Each row comes from the steps of one walk. Every step used is in the known rows, and no mark comes twice. Write the walk behind each row, first mark first.
Known rows:
zofo, senaka, misune, rapuv, zama: [ -4  -6  -2  15  -8  -5   0  -3  -2  -1 -10  -2   3  -4  -1  11  -6  -1
   6   3  -2  14  18]
rekim, murere, senaka, mudav, rapuv: [ -5  11  -7   2  -2  22   4   7  11   2  -9  18   9   2  -5   3   1   8
   0   0 -25 -20 -13]
mudav, senaka, zofo, misune: [-10  -1   8 -19   5   1   4  -2  -2   2  15  -2  -2  -2  -2 -17  -4  -8
 -14  19   4   9 -16]
mudav, rapuv, misune, zofo, senaka, murere: [ 16 -19  12 -18  -8  -5   3  -2   6   6  -7  -1 -11 -13   5  -7   9 -10
  -8  -8  29  23  10]
misune, senaka, mudav, rapuv, zama: [ 13   2  -3   2 -12 -14   9 -13   8  -2   1   3   6  14 -16   3 -20   6
  -7 -20  -5  14  10]
murere, valin: [ -5   2  -6  -3  20   5  -5  -1   5   7  10  -2   3  -1   7  13   2  11
  -3   4 -12 -26  -8]
misune, rapuv, zama: [  7   2  -5   6 -18 -19  -1  -5 -11   0  -4 -11  -4   5 -12  16   0  -1
  23 -20   9   8  23]
rapuv, misune, zofo, senaka, mudav: [  5  -4  19  10   5   0  10 -11  -2   0  -8 -21  -8 -10   1   6   4   2
  -7  -5  11  29   3]
zofo, senaka, mudav, rapuv, zama: [ -4  -2   3   9  -1   9   4  -8  20   8  -5   5  -7  -4  -3   7 -27   4
  -5  -2 -13  20  15]
mudav, rapuv: [  5  -8  -9 -22  -3  -7  -7   0   0  10  -2  13 -16  -8   4  -2   0  -1
  10 -12  14  -2   5]
zofo, misune, senaka: [  8   2 -12  -5   0  -4  -3 -12 -17  -6   6   0  -1   3  -7   6  -4  -2
  -5   8  -4   5 -10]
senaka, misune, zofo: [ -2 -11 -12  -7   2 -21  -1   6 -13   3  -2  -8  -7  -2   3  -3  21  14
   8  -9   9   0   7]
valin, murere, senaka, mudav, rapuv, misune, zofo: [ -9   5  10  13   1   5   1   0  12  -1 -16  13  -3  15   6 -15  -6   7
  -5 -12  -2   3   3]
zofo, senaka: [  1  -1   3   3  -2  12  -2  -8   3   0   3   4 -12  -1   2  16 -13  -4
  -6   9 -17   4   3]
murere, senaka: [ -7  17  -3   5   6   2 -10   4   1   1   8  10   7   2   9   1  -2   5
  10   0 -13  -5  -7]
rekim, murere: [ 12   0  -7 -11 -15  19   4   1  -5   2  -3   2  -9   5 -13  24  16   7
   3   1 -20 -32  -8]
zama, rapuv: [  0  -1 -18   1  11  -8  -4  11  -2  -5  -3 -10  -8 -18  -4  -7   3   9
  24  -7   8  -8  11]
zofo, misune, rapuv: [ -8  -1 -17   2   8  -7  -8  -2 -22  -1  -6   0 -10 -10  -1   2   1 -10
  14   7   8   2  -4]
rapuv, misune, senaka: [ 23   5  14   1  -8  -6   6 -16 -10  -6   0 -15   5   0  -7  11   6  -2
  -5  -6  18  12  -6]
rekim, murere, valin: [  5  -1  -7  -8   2  24   4   2   3   3   0   1   6   4  -7  25  15  12
  -8   7 -27 -43 -15]
murere, senaka, zofo, misune, rapuv, zama: [-21  13   7   9  10  -2  -9   7  -9  -2  10   1  18   1   9  -7  -7  -5
   9   3  -6  13  -4]
valin, murere, rekim: [  5   1  -8   5 -24  14   0  -3  10   5   3  17 -15  20   9  15  -6  -6
   2  -2 -21 -37   4]
valin, murere, senaka, zofo, misune: [-19   8   9   7   6  16 -10   5   2  -2   1  17   1  21  10  -9  -8  -2
  -6   8 -19 -15  -7]
zofo, misune, rapuv, zama: [ -1   0 -13   4  -4 -11  -5  -5 -19   2  -6 -10  -5  -6  -8   9   0  -1
  19  -1  10  13  11]

Which walk is each row?
[  7  -6   3  -1  -9  18  -1   3  18   3   9   7  -9   6  -1  11 -12 -13
 -16  17 -17  -7   6] : zofo, senaka, murere
[ 17  -9  15   2 -15   4  11  -5   4   1   4 -15  -3  -7   8  10  11 -12
 -10   2  10  14   4] : rapuv, misune, zofo, senaka, murere, rekim
[ -2  -4   2   0  12  -7   6  -2   8   9 -11  -5 -11 -12   2 -11  -3   6
   2 -16  18  17   3] : senaka, mudav, rapuv, misune, zofo
[  3  12  -4  -2 -10  22   0   6  -1  -2  -2  11   8   6  -6  16  12   7
   3   4 -28 -26 -14] : rekim, murere, senaka
[  2  -2  -6  -5 -18 -20   8  -2  -1   0  -6  -6   7  -1 -13 -11   5   5
   6   2  19  14  10] : mudav, senaka, misune, rapuv, zama
[ 13  -1  -7 -17 -28   7  10   4  25   7  21   8   1   6  -3  -6  -3 -15
 -14  18  -3 -15  -4] : mudav, senaka, murere, rekim
[  8  -7  -2   2  10 -16   4   5 -10  -8 -11 -29  -5 -26  -3 -11  18  10
  20 -14  30  16  12] : zama, rapuv, misune, zofo
[  8  -3 -12  -6   6   4  -1  -4  -1  -3  12   2  10   8  -6   3  -3  -6
 -21  19  -9 -12 -11] : zofo, misune, senaka, murere, valin
[  6   1  10  -7  -4  -9   2  -7  -9 -10  20   1   5  19  -5   4  -8 -11
 -15  -7 -12  -1  -8] : misune, senaka, zofo
[-14  -3   5  -1   7  -6  -5   3 -17   2   8 -10   0  -1   1   0  -3 -11
   7   1   5   9   2] : senaka, zofo, misune, rapuv, zama
[ -4  -3  -9  -6  -8 -17   5   1  -3  -2  -6   2   2  -4  -7 -16   6  -3
   2   7  19   6  -1] : mudav, senaka, misune, rapuv
[-15   9  13   7   1  14  -8   6   6  -2   3  18   0  26  10  -5  -9  -2
  -5   0 -21 -20  -4] : valin, murere, senaka, zofo
[ 19  -3  -2   6   2  -8   5   6   2 -12  -4 -19   8 -14 -11 -11   6  -1
   6  -4  24   3   8] : zama, rapuv, misune, senaka, murere
[  0  -1 -14  -1   8  -4   0 -10  -5  -2  -2   7   0  -1  -7  -6 -14  -2
  -8   4  -2  11  -9] : zofo, misune, senaka, mudav, rapuv
[ -6   0  12 -19  -3  -1   6  -1   4   2  17  -1  -2   4  -3 -13  -4  -8
 -13   9   2   4 -11] : mudav, senaka, zofo
[ -8  11   3  14  -7   9  -2   1  20   4 -11  18   0  23   0  -6 -18  13
   2 -11 -16  -5  13] : valin, murere, senaka, mudav, rapuv, zama
[ -1   3  -7  -2  -8   9   4  10  -6  -4  -7   6  12   4  -4   6  25  14
   3   1 -20 -19 -10] : rekim, murere, senaka, misune, zofo
[-16  -2   4 -10  18   5  -8   5 -12   5  15  -4  -7  -4   9  -3  -2  -8
  -2  11  -3  -5 -13] : senaka, zofo, misune
[ 10 -19  12 -16   3  -2   4  -1  11   7  -5  -2  -2 -14   8  -6   8  -6
 -14  -4  25  16   5] : mudav, rapuv, misune, zofo, senaka, murere, valin
[-11   8  -3  12  -2   8  -9   7   6  -1 -10  19   2  19   8  -6   0  10
   3   2 -13 -23   2] : valin, murere, senaka, misune
[-12   6  -8   4   8 -13  -6  10  -6  -2   0   5  12   0  12 -11  13  13
   9  -4  -3   4  -1] : murere, senaka, misune, zofo
[  8  -1   6   6  11 -11   4   3  -7 -15  -2 -22  10 -17  -5 -12   4  -1
   8  -8  22  11   2] : zama, rapuv, misune, senaka, zofo
[ 12  -7  20   0  -2  -3   7 -12  -9  -2  -5 -21  -9 -10   2   9  13   0
  -5  -5  16  28   4] : rapuv, misune, zofo, senaka
[ 21  -6   8 -15  -8 -11   1 -12  -5   1  -7   2  -1  -9  -1  -2   3  -5
  -1 -13  30  17   0] : mudav, rapuv, misune, senaka
[ 11 -10  20   0   5   4   8  -5   5   1   0 -19   1  -7   4   7  12  -2
 -18   4  12  13   1] : rapuv, misune, zofo, senaka, murere, valin
[ -8   8  -2  19 -14  -2  -6   5   3  -3 -15  12   8  22   1  -3  -1   9
  11  -7  -6 -11  16] : valin, murere, senaka, misune, rapuv, zama
[-20  -4   1  -2  17  -3  -8   6 -19  -1   8  -2  -4  -5   7  -6  -2 -18
   3   7   3   0 -10] : senaka, zofo, misune, rapuv
[-17  16  -6   9  16   3  -6   7  15   6  -2  19   7  -3  10 -14 -16   6
   7  -4 -10   3  -6] : murere, senaka, mudav, rapuv
[  4  -4  -6  -8   8  12  -3  13  21  11  17   3   3   8   2   6   2  -1
 -14  13 -10 -38  -2] : senaka, murere, valin
[ -5  -6  -3   7   3   7  -3  -1   2   2  -3   5  -4  -6   6   9  -5   2
  -3  13 -10   1   4] : zofo, senaka, misune
[  9   4  -3  17  13 -10   7   1   1 -12 -11 -21   8 -19 -11 -11  -2   7
  10  -9  19  11   4] : zama, rapuv, misune, senaka, mudav
[-27  12   3   8  19   0 -12  10 -10  -5   9   9  14  -2  15 -12  -6 -12
   5   9  -8   5 -16] : murere, senaka, zofo, misune, rapuv
